Each row comes from the steps of one walk. Every step used is in the known rows, and no mark comes twice. Write the walk behind each row, first mark first.
In the rows, zero is written as 100.
Known rows:
V > E > T > N > H > Q: 64	67	94	95	137	131	112	77	119	73	69	123	119	125	116	98	118	96	85	47	137	126	97	98
E > T > N > H > V: 80	95	97	130	130	99	99	65	119	93	59	104	117	93	101	100	115	122	85	63	119	93	95	104
E > T > N > C: 98	69	100	97	97	101	97	97	86	94	74	90	105	114	129	91	112	111	96	62	102	121	105	97
C > T > N > H > Q > A: 69	67	96	144	105	100	113	55	74	94	86	136	121	144	138	118	118	108	73	84	151	106	105	89
A > Q: 96	85	126	93	106	91	94	96	106	123	102	90	96	112	96	135	92	86	95	100	100	84	83	94
N > H: 102	115	108	138	86	95	99	78	113	89	99	108	112	100	83	95	105	125	101	92	107	108	96	107
A > T > E: 64	65	100	91	124	98	96	75	84	101	75	103	85	140	131	129	89	108	109	85	114	111	77	91
H > N > C > T: 87	76	93	95	87	84	87	108	61	95	78	89	103	133	150	84	109	107	113	97	90	107	103	91
N > H > Q > A > T > E: 53	92	116	117	122	98	96	57	96	96	78	142	119	133	147	133	104	125	98	74	132	103	83	97
A > T: 75	70	102	100	98	86	99	74	91	110	78	87	92	117	102	124	92	124	102	97	96	94	79	89
E > T: 87	90	77	90	112	92	100	96	118	101	87	82	117	93	111	101	105	108	94	81	92	117	91	102
H > N: 97	116	90	92	115	99	88	107	101	99	89	89	107	114	114	91	100	95	114	93	102	94	90	96
E > T > N: 93	78	83	103	119	104	105	85	106	98	79	89	109	112	112	103	107	101	87	67	118	118	95	96
H > Q > A > T: 57	77	111	86	117	91	101	76	91	116	82	122	115	117	146	136	103	113	92	90	112	76	88	87
N > C > T > E > V: 67	53	87	88	99	93	98	99	54	86	73	117	93	134	161	93	109	93	101	99	102	137	104	99
H > N > C > T > E: 77	73	92	87	107	95	86	108	53	88	75	102	97	154	172	88	106	95	119	84	106	124	100	92
V > E > T: 74	66	73	71	129	117	106	107	115	82	84	94	114	111	115	95	106	79	100	65	116	136	100	103
H > V > E > T: 58	73	87	67	157	113	103	104	118	90	60	105	108	87	120	96	112	85	97	71	106	88	104	107
A > T > N > H: 81	73	113	142	96	95	101	45	89	98	69	103	92	134	91	123	98	136	96	77	128	101	80	90
C > T > N > H > V > E: 63	52	94	133	128	114	113	63	79	79	66	127	99	137	116	102	117	95	82	81	148	104	108	96
Q > H > N > C > T > E: 94	82	90	95	113	91	88	101	43	105	70	106	92	156	175	94	104	70	128	83	120	133	110	88
V > E > T > N: 78	55	78	83	136	128	110	96	105	80	77	103	109	128	114	96	107	72	95	53	139	136	104	98

Which walk is each row?
79	66	82	111	128	124	108	80	114	72	76	108	117	127	101	93	111	90	95	47	145	142	99	103 => V > E > T > N > H
74	96	79	84	144	110	101	98	99	90	81	121	98	113	126	100	97	75	102	95	118	127	89	104 => T > E > V
37	75	96	72	152	97	101	73	91	107	66	136	113	126	164	134	102	92	93	88	125	98	80	91 => H > Q > A > T > E > V
77	102	109	85	119	102	102	96	97	107	99	131	122	103	144	115	110	92	90	93	114	83	105	96 => H > Q > A
82	75	91	89	162	115	107	89	91	102	52	112	97	112	128	102	112	58	105	62	138	102	116	98 => Q > H > V > E > T > N
111	75	126	107	82	109	96	101	61	91	85	110	87	124	120	88	108	104	103	78	110	107	113	96 => T > N > C
67	59	130	91	104	97	97	76	60	110	71	128	105	135	161	125	109	115	95	75	118	83	100	85 => H > Q > A > T > N > C
88	91	103	84	147	114	103	100	88	105	67	119	91	100	119	100	107	59	113	87	123	88	119	101 => Q > H > V > E
82	117	123	121	99	104	102	75	117	91	91	124	114	97	99	102	113	131	90	91	98	87	92	101 => N > H > Q
65	70	89	97	128	92	93	77	76	107	84	119	107	142	154	137	90	91	110	78	141	117	88	95 => Q > A > T > E
66	75	77	82	117	92	88	106	60	89	64	105	102	144	168	85	109	88	113	92	104	128	95	95 => H > N > C > T > E > V
84	54	83	123	103	103	113	75	67	97	87	105	93	143	122	108	106	93	79	97	132	113	103	86 => C > T > N
79	51	100	94	90	95	94	101	48	87	85	115	89	144	165	97	108	99	104	91	103	132	112	95 => N > C > T > E
104	88	94	99	92	81	88	103	49	111	74	92	98	139	156	91	109	84	123	93	105	117	114	87 => Q > H > N > C > T
81	118	117	125	101	98	100	75	111	96	96	138	131	101	120	110	113	119	90	85	121	94	100	103 => N > H > Q > A
106	103	113	148	98	111	105	68	97	86	90	117	102	120	83	98	106	115	92	77	136	108	99	101 => T > N > H
80	88	116	130	134	126	104	73	99	78	68	134	98	113	93	95	112	98	94	67	145	87	107	105 => T > N > H > V > E
81	65	98	116	110	90	99	68	72	111	82	110	107	139	131	135	94	97	98	78	149	101	93	89 => Q > A > T > N
80	77	103	144	99	88	98	52	83	104	80	118	115	137	118	132	97	116	99	72	153	107	91	94 => Q > A > T > N > H
60	66	91	78	163	124	106	95	107	88	55	110	103	104	121	99	113	78	91	61	127	90	105	103 => H > V > E > T > N
71	67	102	138	101	106	115	55	82	90	80	126	105	140	120	110	118	120	72	89	130	104	98	86 => C > T > N > H > Q
61	67	114	95	125	101	105	67	80	113	75	127	108	133	148	138	104	106	87	79	131	79	90	83 => H > Q > A > T > N
89	103	121	136	111	111	106	66	95	93	88	143	120	123	117	110	113	109	85	70	147	94	104	97 => T > N > H > Q > A
66	72	125	127	105	100	104	42	91	99	62	114	94	132	104	127	105	141	88	77	119	84	78	85 => A > T > N > H > Q
64	95	97	109	137	108	100	82	130	80	62	114	121	87	103	93	116	111	98	67	113	98	99	113 => N > H > V > E > T
94	94	88	135	108	101	102	68	117	89	76	96	119	111	95	100	110	120	88	61	126	124	92	102 => E > T > N > H
